In the rows, zero is written as 128.
Known rows, with every step that occurs:
D, L: [160 119  94 128 120 110  56 152 133 101 102 144 104  94 116 114  80 151
 141 128  95  89  76  83 120 117 165]
Y, X, M: [163 125  92 119 169 134  72 143 153 105 103 117  93 118 112 102 103 146
 158 130  49 108 107 100  95 138 147]
B, H, W, D, L, F: [165 122 117 114 113  80  62 187 148  91 100 148 121 131 172 131  96 166
 136 118 100 114 112 118 123  83 154]
F, W, H, L: [130 115 108 118 111 133  38 147 124 107 101 119 129 127 153 106 109 113
 123 103 110  91  54 106 121 106 150]
H, L, F, W: [120 106 101 112 122 127  27 144 149  99  98 132 116 126 166 123 116 141
 143 131 117  90  80 101 124 118 175]
D, L, F, W, H: [154 112 110 128 118 107   8 144 126  94  88 140 128  93 183 129  93 150
 137 119 120  94  69 120 121  92 160]
L, Y, X: [144 120 135 115 165 138  88 165 139 121 115 106  96 100 139 113  74 149
 151 115  61  86  99  68  78 147 143]
H, W, D, L, F, B: [180 120  95 107 108  80  42 187 147 110 110 177 137 110 183 114 113 145
 161 114 136  87 104 115 151  95 162]
F, B, H, W: [133 143  94  95 110  93 103 190 164  75 134 121 159 132 169 106  91 125
 166 106  91 121 120  80 153 103 161]
B, H: [138 132 119 116 131 114 101 151 154  75 115 105 118 130 127 123  71 146
 139 116  69 132 107  83 115 110 162]
B, H, L, Y, X: [112 115 130 113 150 121  96 179 144 117 112 101  95 131 142 108  85 154
 112 121  53 109  99  85  88 133 139]
F, W: [137 120  99 116 122 133  58 135 143  85 112 106 123 120 154 123  91 114
 157 106  98  92  80  73 120 115 162]
G, M: [149 142 114 120 121 126  84 151 148 108 138 150 120 113 143  97  79 158
 169 114  87 111  86  88 122 138 176]
Y, X: [151 116 124 113 154 135  81 133 142  92 115 121  94 112 118 107 103 143
 171 123  64 110  96  84  88 134 153]
W, H, L, Y: [136 124 131 116 124 136  60 182 126 133 101 121 122 114 139 102  85 136
 111 100  96  82  67 107 107 135 138]
H, W, D, L, P: [190 115  94 110  91 106  47 174 130 107 100 156 109 118 147 122 120 141
 144 117 124  88  93  86 129 106 131]
W, D, L, Y: [174 110 123 136 133  99  57 171 125 138 102 153  91  99 147 126  69 157
 116 103 109  71  76  90 110 123 143]
L, H: [152 110 125 129 122 141  84 144 148  80 120 122 124 100 130 122  80 147
 153 101  64 141  85  73 104 123 190]
F, B, H: [136 134 104 107 128  99 100 160 165  79 132 115 141 127 151 112  79 133
 154 106  91 129 104  80 143 112 170]
X, M: [168 137  72 121 143 130  72 153 157 101 102 122 112 119 109 110  86 141
 142 123  74 100 100  97 127 136 157]
B, D, L, Y: [145 115  95 133 117 114  54 185 135 116 114 127 103 111 156 142  66 169
 124 123  76  97  78  63  77 116 124]
H, W, D, L, Y, X: [173 116 121 113 129 106  64 202 123 136 105 153  96 106 160 107  99 144
 146 111  89  66  99  97  96 113 126]
W, H, L, Y, X, M: [145 124 115 116 157 135  56 180 127 143  95 122 104 117 134  92 104 146
 110 113  65  82  78 127  91 142 123]
H, L: [132 117 100 113 119 132  68 157 142 110 107 136 107 126 107 101 104 140
 137 126  96  92  72  89 122 135 166]
H, L, Y: [126 120 110 112 128 138  75 183 137 132 109 126 108 117 131 104  81 146
 118 116  89  72  80  78 112 150 153]
H, W, D, L: [179 123  99 116 101 101  60 191 129 110 101 164 111 114 142 113 102 137
 149 111 108  79  91 101 128  97 148]
F, B, D: [137 122  84 113 113 110  78 161 158  89 140 129 139 131 164 130  95 137
 166 109 101 125  88  70 119 116 147]

Rows:
[162 129 107 113 108  85  80 191 140 100 108 140 115 130 151 119  93 148
 130 112  90 108 103 105 125  85 144]
B, H, W, D, L
[135 114  91 121 132  95  62 179 138 121 136 132 112 110 185 122  87 157
 150 118  79 103  87  67  87 122 126]
F, B, D, L, Y, X
[161 114 100 126  93 118  60 186 127  90 114 148 128  90 144 108  90 148
 149 113  72 118  85  80 117 103 177]
D, L, H, W
[152 101 123 134 143 103  42 153 120 135 104 132  86 108 185 124  93 137
 127 100  97  70  69  87  90 113 134]
F, W, D, L, Y, X
[142 118  99 121 127  76  51 157 153  90 111 144 133  99 177 122  81 170
 143 130 111 119 101 106 141 101 176]
D, L, F, B, H
[142 103  86 130 100  97  62 168 145  93 142 142 137 107 177 131  90 151
 151 108  83 146  72  69 110 104 160]
F, B, D, L, H
[133 116 140 113 141 137  66 179 122 136 105 122 108 116 139  96 101 140
 119 107  76  85  70 110  88 137 130]
W, H, L, Y, X
[141 112 100 109 122 110  49 148 168  81 125 133 146 125 187 143 100 160
 174 124 114 128 100  87 116 112 163]
L, F, B, D
[150 111 121 128 151 116  61 170 123 127 104 131  89  81 139 111  74 160
 136 122  68  78  87  73  81 136 140]
D, L, Y, X
[113 127  94 107 121  99  90 172 159  93 129 128 138 135 152 102  97 133
 134 114  98 125  90  89 151 120 168]
F, B, H, L
[173 109 125 117 104 129  82 179 140  92 125 141 130 119 152 121 101 137
 158  89  77 132  91  89 113 102 175]
L, H, W, D
[177  96 127 143 119 107  56 153 124 113 113 163  99 100 141 126  88 153
 126 101  95 122  63  97 106 102 174]
W, D, L, H
[158  91 117 142 114 109  37 141 126 109 114 142 108 108 176 133  97 134
 127  91 104 112  56  88 108  92 168]
F, W, D, L, H
[156 124 116  97 121  84  72 177 172  86 120 144 151 133 200 125 105 146
 165 105 120 122 123 116 147  96 168]
L, F, B, H, W, D
[147 127  89 108 110  79  53 188 153  83 109 151 147 104 189 116  97 160
 156 128 112 109 111 105 145  92 167]
D, L, F, B, H, W
[108 111 108 111 125 110  50 150 152  85 100 111 120 139 171 128 101 151
 125 127  97 120  94 105 120 105 170]
B, H, L, F, W
[134  94 112 118 126 117  23 138 141 114  96 145 105 136 171 129 126 144
 132 118 130  90  74 118 122 112 169]
H, L, F, W, D
[158 105 102 133 119 102  35 142 126 112 105 145 102 113 167 128 100 126
 131  99 121  81  64  90 121  99 154]
F, W, D, L
[170 103 134 131 155 100  58 167 122 144 105 151  77  99 152 119  85 158
 125 108  90  76  78  92  84 124 134]
W, D, L, Y, X
[122 111 120 114 150 137  75 173 132 138 108 124  88 115 132  98  98 147
 130 123  69  82  83  81  89 150 141]
H, L, Y, X
[144 113 128 112 123 127  36 156 135 108  91 139 130 116 139 110 110 149
 131 118 111 103  72 135 119 114 159]
W, H, L, F
[151 105  98 129 111 107  29 156 144  93 109 144 107 113 162 150  93 184
 145 145  96 120  87  89  92  99 147]
B, D, L, F
[110 125 119 114 132 118  95 186 144 115 111 108 110 132 143 114  71 154
 102 115  72 101  94  82 110 131 151]
B, H, L, Y
[161 124  90 128 163 113  57 178 131 137  96 131  85  87 138 103  75 163
 124 130  59  73  95  89  85 140 133]
D, L, Y, X, M
[144 117  75 123 105  92  56 169 147  99 134 144 131 116 164 125  93 149
 153 119 107 117  79  74 119 107 143]
F, B, D, L
[152 123 103 129 129 110  63 178 130 123 103 133 104  83 140 117  60 158
 123 117  86  70  80  70 109 132 149]
D, L, Y
[174 128 108 117 112  99  63 211 129 129 107 155 113 109 159 114  87 141
 134 106 105  64  94  91 119 110 136]
H, W, D, L, Y
[119 122 108 112 123 114  90 166 147  94 110 117 109 143 120 109  93 148
 120 124  75 121  90  92 123 119 159]
B, H, L
[154 122 113 111 100 141  84 177 146  77 126 123 139 109 143 113  96 135
 168 100  65 133  97  77 111 114 181]
L, H, W
